What can hang from each mark
W: H N R
R: P W Y Z
P: G
N: Y Z
G: P
Y: H R
H: W
Z: H N

Each row was made from one small tree. The marks that hang from a mark follow it in brackets, in alphabetical order. Every link used is in the known rows. Write each row's tree.
Known rows
Y[H[W]]: 192; 105; -41; 226; 428; -9; 359; 136; -78; 5; -391; 261; 88; 70; -4; 41; 81; 155; 65; -152; -166; -271; 204; -174
R[P[G] Y]: 100; 161; -184; -100; 91; -153; -96; 275; -282; -186; -50; -155; -12; -344; -312; -8; -56; -57; 178; 43; -134; 250; 30; -293
N[Z]: -40; 126; -105; 33; -17; -50; 334; -7; 117; -276; 87; -77; -151; 76; -71; 139; 82; -114; -103; 305; 218; 12; -35; 0
H[W]: 214; -11; 120; -61; 310; -33; 24; 100; -119; -84; -129; 192; 25; 47; 73; 49; 73; 76; 233; 27; -71; -284; 216; -150
G[P]: -99; 152; -30; -131; -100; 136; 138; 228; -18; -19; 15; -11; 73; -6; -10; -164; -223; -154; 75; 229; -178; -174; -170; -6
Y[R[W[N] Z[H]]]: 113; 404; -183; 635; 482; -686; 306; -204; 98; -95; 6; -572; 645; -86; 115; 552; 333; -10; 350; 196; -385; -33; -411; 33
N[Y[R] Z[H[W]]]: 235; -3; -24; 364; 518; -682; 827; 152; 7; -242; 208; -116; -160; -160; -73; 21; 646; 24; 43; 378; 10; -279; -167; 80
Y[R[P[G] Z[N]]]: 58; 385; -550; 301; 124; -573; 176; 230; 18; -111; -468; -266; 219; -616; -179; 738; 89; -221; 87; 154; -646; 61; -131; -79
W[N]: -135; 85; 190; -70; 136; -287; -9; -136; 5; -69; -116; -60; 99; 141; -79; 274; 129; -139; 280; -69; 160; 104; -99; -163
H[W[N[Y[R] Z]]]: 124; -63; 127; 272; 466; -741; 525; 98; 111; -415; 18; 88; -89; -45; -290; 441; 600; -91; 277; 304; 390; -97; -255; -258
N[Y Z]: -52; -206; -54; 113; -108; -254; 400; 179; 102; -140; 361; -93; -304; -44; -225; 68; 365; 9; -135; 233; 324; -52; -136; 88
N[Y]: -16; -343; 44; 92; -94; -200; 90; 183; -36; 146; 275; -13; -149; -118; -139; -76; 268; 128; -63; -71; 108; -35; -74; 107
Z[H[W] N]: 289; 229; 42; -20; 327; -495; 188; -71; -147; 22; -342; -180; 40; -22; 295; 189; 361; -46; 440; -80; -391; -503; 122; 243
Y[H[W[N]] R]: 105; 286; 49; 434; 690; -454; 439; -47; 51; -179; -633; 251; 234; 29; -160; 367; 229; -28; 249; -75; -5; -26; -139; -366
W[H N[Y] R]: 23; -265; 118; 43; 229; -235; -218; -309; -57; 170; 520; 151; -92; 156; -325; 164; 326; 45; 251; -11; -40; -20; -531; 44
R[W Y[H] Z]: 340; 245; -480; 741; 125; 53; -6; -71; 44; 46; 6; -282; 495; -19; 34; 284; -101; 284; 44; -41; -325; -21; -243; 66
W[H N[Y]]: -82; -292; 280; -74; 65; -531; -89; -250; 36; 214; 446; 105; -88; 94; -77; 280; 281; -101; 218; -104; 116; 81; -430; 19
W[N R[Y[H] Z]]: 175; 339; -315; 482; 364; 181; -131; -399; 13; 76; -75; -92; 306; 169; -352; 447; 12; 121; 121; -91; -230; 170; -440; -146
Y[H R]: 18; 176; -251; 580; 287; -149; 442; -19; 148; 1; -358; 136; 83; -158; -172; 34; 14; 37; -231; -42; -98; 170; -272; -46
Y[H[W] R[P Z]]: -8; 423; -326; 730; 637; -227; 430; 294; 128; -79; -550; 58; 396; -261; -186; 566; 42; -62; -76; 34; -657; -265; 67; -264
H[W[R[Z]]]: 359; 82; -251; 151; 440; 349; -150; -7; -100; -44; 46; 118; 202; 91; -87; 305; 80; 223; 141; 193; -518; -421; 96; -153
Z[H]: 16; 155; 37; 17; 205; -221; 264; -64; -106; 132; 70; -261; 41; -10; 138; -146; 199; -21; 45; 1; -212; -75; -28; 167
H[W[R[Y]]]: 511; 72; -83; 100; 394; 348; -402; -133; -230; -210; 76; 208; 22; 93; -178; -110; 28; 265; 365; 66; -107; -227; -107; -155
N[Y[H[W[R]]] Z]: 281; -64; -299; 445; 474; 39; 630; 290; -49; -162; 64; 183; -251; 54; -462; 20; 496; 320; -74; 178; -3; -401; -29; -81
P[G]: 210; -52; -189; -236; 70; -122; 171; 168; -245; -48; -41; 51; -78; -221; -116; -35; 40; 89; 42; 95; -40; 158; 91; -237

Write each row's tree
341; 335; -444; 669; 393; -335; 361; -88; 178; 40; -678; 97; 283; -180; 100; 684; 137; 8; 57; -67; -558; -302; -144; 58 : Y[H[W] R[Z[N]]]
-135; 371; 112; -28; 324; -555; 574; -221; 44; -232; 67; -400; -25; 214; -15; 285; 399; -259; 241; 239; 176; 27; -138; -17 : W[N[Z[H]]]
147; 250; -315; 245; 357; 148; 109; -174; -96; 181; 255; -343; 217; 29; -40; 123; 197; 129; -68; 181; -614; -217; -154; 169 : W[R[Z[H]]]
119; 367; -250; 475; 432; -2; 35; 200; -37; 5; -316; -23; 354; -85; -121; 457; -59; -10; 89; -107; -510; -246; 124; -215 : R[P Y[H[W]] Z]
374; 366; -267; 399; 465; -601; 260; -195; 41; 62; -348; -232; 299; -198; 324; 560; 319; -93; 267; 108; -666; -431; -161; 236 : Y[R[Z[H[W] N]]]
-94; 175; 109; -128; 167; -391; 157; -434; 184; -187; 244; 62; -73; 274; -32; 463; 97; -347; 240; 251; 229; 104; -337; -61 : W[H N[Z]]
-84; 33; -16; 419; 377; -814; 413; -110; 99; 189; 246; -406; 249; -175; -73; 447; 574; -65; 34; 85; -223; 100; -475; 98 : W[N[Y[R[Z[H]]]]]
203; -227; -188; 663; 67; -471; 147; 238; 101; -126; 242; -188; 155; -303; -149; 9; 337; 276; 85; 121; 24; -74; -352; 112 : N[Y[R[W]]]
-27; 329; -409; 787; 247; -308; 49; 293; 190; -211; -116; -418; 572; -337; -126; 542; 10; -2; 92; 235; -542; -166; -186; -46 : Y[R[P W Z]]
-233; 380; -252; 687; 349; -238; 457; 275; 152; -82; -517; -37; 168; -303; -330; 165; 32; -139; -203; -45; -291; 82; -122; -120 : Y[H R[P]]
-293; 439; -78; 172; 344; -143; 172; 82; 84; -476; -105; -282; 15; 105; -565; 454; 267; -259; 242; 297; 17; -61; -111; -288 : W[N[Z] R[P]]
207; 322; -300; 652; 231; -228; -50; -222; 61; -40; -90; -365; 573; 93; -41; 559; 10; 158; 296; -107; -136; 83; -353; -99 : R[W[N] Y[H] Z]
53; -40; -401; 529; -116; -349; 306; 78; 124; 398; -158; -191; 43; -185; -34; 514; 307; 79; -152; -258; -364; -189; -186; 347 : R[Z[N[Y[H]]]]
137; -113; 53; 348; 474; -616; 152; 51; 78; -26; 26; 43; 240; -130; -139; 647; 457; 36; 215; 80; -86; -122; -249; -243 : H[W[N[Y[R[Z]]]]]
387; 355; -434; 334; 121; -11; -251; -475; -89; 154; 82; -459; 189; -38; 36; 289; 169; 61; 236; 8; -628; -194; -441; 429 : W[R[Y Z[H N]]]
251; 6; -279; 321; 52; -99; -234; -246; 104; 126; 415; -115; 421; 60; 264; 423; -145; 93; 157; 195; -471; -213; -264; 151 : R[W[H] Z]
51; 224; -59; 146; 523; 179; -113; 298; -164; -224; -200; 63; 89; -36; -354; 91; 129; 49; 287; 123; -448; -490; 219; -248 : H[W[R[P]]]
239; 337; -116; 377; 299; -457; -96; -325; -68; -19; 245; -664; 597; 90; 154; 430; 202; 58; 531; 45; -249; -22; -359; 80 : R[W[N] Y Z[H]]
56; -254; 357; -69; 349; -513; 76; 151; -132; -12; 50; 109; -5; 76; -122; 264; 488; 69; 414; -110; 177; -220; 12; -217 : H[W[N[Y]]]
-76; 170; -115; 128; 268; 164; -285; -72; -7; -5; 193; 69; 27; 11; -289; 93; -74; -104; 110; 110; -486; -187; -200; -3 : W[H R[P]]
284; 34; -170; 505; 211; -304; -90; -257; 154; -113; 196; 52; 281; -114; 103; 115; -72; 80; 192; 198; -210; -42; -498; 117 : Y[R[W[H]]]
163; 246; -296; 477; 78; -140; -501; -138; 80; 0; 382; -307; 491; -73; 66; 482; -220; -58; 302; 124; -574; -137; -324; 107 : R[P W[H] Y Z]
294; 106; -367; 612; 210; -236; -111; -298; 225; 12; 294; -71; 480; -127; 192; 487; -115; 78; 86; 275; -481; -78; -507; 121 : Y[R[W[H] Z]]
301; -36; -127; 177; 233; -631; 226; 67; -99; 302; 45; -309; 78; -140; 257; 441; 572; 61; 242; -78; -581; -583; 31; 363 : R[Z[H[W] N[Y]]]
43; -107; -215; 397; -122; -420; 351; 130; 35; 279; -250; -91; -142; -182; -92; 187; 367; 76; -41; -333; -99; -168; -161; 343 : Z[N[Y[H]]]
-98; 330; -152; 426; 137; -25; 63; 142; -9; -17; -285; -104; 107; -123; -284; 29; -83; -97; -21; -210; -159; 102; -90; -53 : R[P Y[H]]
129; 265; -52; -178; 714; -207; 37; 362; -407; -349; -344; 32; 128; -99; -542; 318; 297; 25; 601; 125; -307; -187; 198; -646 : H[W[N R[P[G]]]]
415; -25; -106; 259; -10; -91; -464; -381; -12; -39; 435; -41; 241; 68; 164; 2; -186; 107; 370; 55; -96; -14; -443; 166 : R[W[H] Y]
78; -92; 366; -64; 502; -754; 340; 78; -241; 109; 122; -170; 24; 80; -4; 111; 675; 25; 449; -99; -15; -305; 24; -66 : Z[H[W[N[Y]]]]
6; 266; 95; 293; 200; -463; -492; -231; 0; -181; 167; -276; 406; 73; -119; 403; -48; -171; 667; -10; -119; 2; -407; -83 : R[P W[H N] Y]
248; 340; -472; 460; 242; -250; 195; 432; -258; -207; -255; -316; 275; -330; -338; 19; 3; 202; 247; -56; -285; 110; -22; -274 : R[P[G] W Y[H]]
34; -121; 205; -33; 321; -583; 402; 156; -10; -304; 114; 26; -180; 125; -207; 394; 573; -51; 326; 205; 398; -229; -11; -236 : H[W[N[Y Z]]]
